In the rows, zero is written as 128.
Known rows, with every step that occurs:
H -> X: [124 167 149 119 129 123 113 149 145 132 131 134 149  96 122 117 146 152
 117 105 138 168]
X -> Y -> P -> F: [156 188 153 158  84 138  95 173 127 132 120 135 119  89 140 109 145 116
 105 108 162 118]
J -> F -> P: [178 172 193 120  86 142 134 133 112 116  69 136 152 115 154 112 146 133
 141  88 144 187]
Y -> X -> F -> K: [169 211 160 161  97 148 119 162 120  57 147  81 144  95 122 101 167 155
 139  95 148 135]
J -> F -> P -> H -> K: [135 169 181 112  71 151 145 128 120 128 100 129 146 149 182 109 151 153
 124  96 142 218]
Y -> K -> F -> P -> H -> X: [138 180 152 136  75 109 131 142 141 138 107 141 174 135 166 113 149  91
 110  76 116 205]
X -> H -> K -> Y -> P -> F: [128 197 152 159  85 153  94 168 124 122 123  89  94 113 176 109 148 135
 119 135 151 126]
P -> F -> K: [172 161 183 149  74 136 123 150  88  98 134  85 133 105 133  94 142 158
 150 104 109 151]
Y -> X -> H -> P: [109 245 132 124 149 164 113 118 149 132 130 125 111 119 165 117 137 162
 120  86 150 182]
P -> F -> K -> Y -> X -> H: [151 196 182 170  88 155  81 163 126  88 138  63  94 115 134  89 165 136
 144 111 121 156]
K -> H -> P -> F: [114 177 137 129  88 126 119 121 105 159  94 151 138 132 188  89 127 130
 132  71  99 179]
F -> P -> H -> X: [107 154 158 107 114 114 120 135 167 141  98 160 158 117 159 124 170 139
 115  98 130 226]
K -> H: [114 155 118 126 129 126 110 144 101 120 106 158 155 106 141 107 126 109
 120 107 119 160]
F -> P: [153 156 153 133 117 133 118 138 124 117  83 138 160  99 141 127 148 137
 129 104 133 164]
Y -> X: [154 184 135 139 134 145 122 133 138 122 141 122 159 105 108 118 140 135
 129  75 139 153]
Y -> K -> H -> X -> F -> P: [135 194 134 159  86  96 118 163 150 115  95 137 197 129 171  96 161 133
 111  91 148 173]
Y -> X -> F: [158 208 132 147 100 141 129 154 142  92 147 125 149  90 110  93 162 129
 128  81 146 133]
H -> X -> Y -> K: [135 190 143 157 123 122  76 171 147 133 157 118 142 107 114 112 144 153
  79 124 174 136]
F -> K -> Y: [149 140 177 151 118 145  71 160  83  71 107  78 109  88 127 126 161 123
 140 154 130 128]
Y -> K -> F: [174 187 135 153  87 132 131 148  83 110 137 115 155 104 126 105 114  84
 121  90 118 124]
H -> P -> F -> K -> Y -> X: [162 180 189 169  87 156  80 132 112 115 108  59 112 132 167 109 164 147
 156  81 117 157]
J -> F -> K -> H -> P: [135 201 187 120  98 148 113 124  67 105  70 113 126 142 208 108 127 151
 146  94 136 197]
K -> F -> P -> H: [129 159 148 119  76 132 130 139 114 115  82 168 140 107 163 112 151  67
 120  90  93 193]
J -> F -> P -> H -> K -> Y: [132 144 192 126  68 150 104 136 116 120  78 114 119 143 183 112 171 120
 124 122 137 199]

Rows:
[169 155 162 154  82 130 101 155 110 125  95 113 123  93 146 116 158  88
 143 108 135 119]	K -> Y -> P -> F
[144 183 159 126  85 139 128 117 110 152 113 127 124 114 167  97 135 152
 139  79 113 164]	H -> P -> F
[123 175 120 144 127 104 114 147 128 143 133 132 188 132 143 109 126 133
 111  93 139 173]	Y -> K -> H -> X
[ 82 170 128 137 132 118  59 183 152 135 115 168 132 106 136 102 146 128
  75 124 146 164]	K -> H -> X -> Y
[ 95 161 145  98 119 118 125 137 151 139 140 158 136 106 132 112 160 133
 113 106 127 204]	P -> H -> X
[150 158 143 153 132 146  82 146 135 112 122 109 135 100 107 118 162 103
 130  99 134 135]	K -> Y -> X
[158 168 154 141  85 135 120 154 107 107  72 146 150  95 152 116 139  86
 125  89 106 156]	K -> F -> P
[111 210 146 138  96 135 104 147  84  75  90 117 124 110 199 103 150 148
 131 116 133 154]	X -> F -> K -> H -> P
[133 170 185 155  91 127  71 188 123  58 115  80 109  79 136 104 195 139
 127 151 145 130]	H -> X -> F -> K -> Y
[162 161 168 168 127 153  73 155 111  77 122  67 128 105 119 126 164 126
 144 114 137 136]	F -> K -> Y -> X
[139 182 168 154  91 108 112 171 124 123  98 106 167 129 185 113 143 143
 140  85 136 176]	Y -> P -> F -> K -> H -> X
[109 201 136 148 132 159  83 167 123 104 113  95  95 103 174 138 147 134
 109 159 176 118]	X -> H -> K -> Y -> P
[147 172 146 152  81 149 118 163 110 112  91 116 156 118 170 119 131 126
 114  96 115 149]	H -> K -> F -> P
[106 182 139 136 112 119  89 156 154 143 170 140 133 118 122 107 155 134
  74 123 164 174]	P -> H -> X -> Y -> K
[114 225 122 145 136 169 116 147 153 119 170  97 131 126 138 110 132 184
 107 104 154 161]	Y -> X -> H -> K
[163 177 155 169  90 139  87 161 153  82  85 114 142  95 136 107 195 102
 131  97 143 135]	K -> Y -> X -> F -> P
[102 203 130 129 126 160 117 153 122 111 156 110 110 109 148 110 128 181
 104 140 147 152]	X -> H -> K
[107 191 140 144  81 121  90 171 137 133 156 146 124 115 135  97 145  83
  69 109 134 167]	P -> H -> X -> Y -> K -> F
[127 197 134 147  77 147 137 145 167 106 134 119 165 136 165 103 179 156
 115  83 144 186]	Y -> X -> F -> P -> H -> K
[144 154 162 150  76 123 113 155  83 105 115 108 147 123 155  84 132 134
 145  99  97 167]	P -> F -> K -> H
[150 165 189  98  76 139 145 119 117 125  79 158 140 126 165 107 160 113
 137  89 133 225]	J -> F -> P -> H
[134 169 150 150  81 134 100 148 158  91  93 135 133 108 145 102 208  83
 124  99 134 171]	K -> Y -> X -> F -> P -> H
[140 193 135 148 130 144  82 173 126 113 113 141 120  79 135 139 142 116
  92 131 185 111]	X -> Y -> P
[107 204 114 155 128 135  70 140 104 143 114 140 133 133 177 112 121 128
  82 115 159 143]	X -> Y -> K -> H -> P
[115 177 152 145 105 118  84 154 168 143 125 142 152 129 149 119 168 139
  76 117 165 195]	F -> P -> H -> X -> Y -> K
[110 181 139 139  91 102 107 172 159 109  73 164 175 110 173  96 174 129
 111  97 136 184]	K -> H -> X -> F -> P
[149 194 156 174  84 122  76 184 147 127 104 129 156 115 147 113 146 107
  77 100 149 149]	H -> X -> Y -> K -> F -> P
[165 186 173 166  92 139  86 183  90  42  91  78 109  70 157 127 181 106
 142 152 170  93]	X -> F -> K -> Y -> P
[ 96 160 126 122 132 108 103 155 138 138 110 160 164 114 144 109 137 130
 111  98 124 181]	K -> H -> X
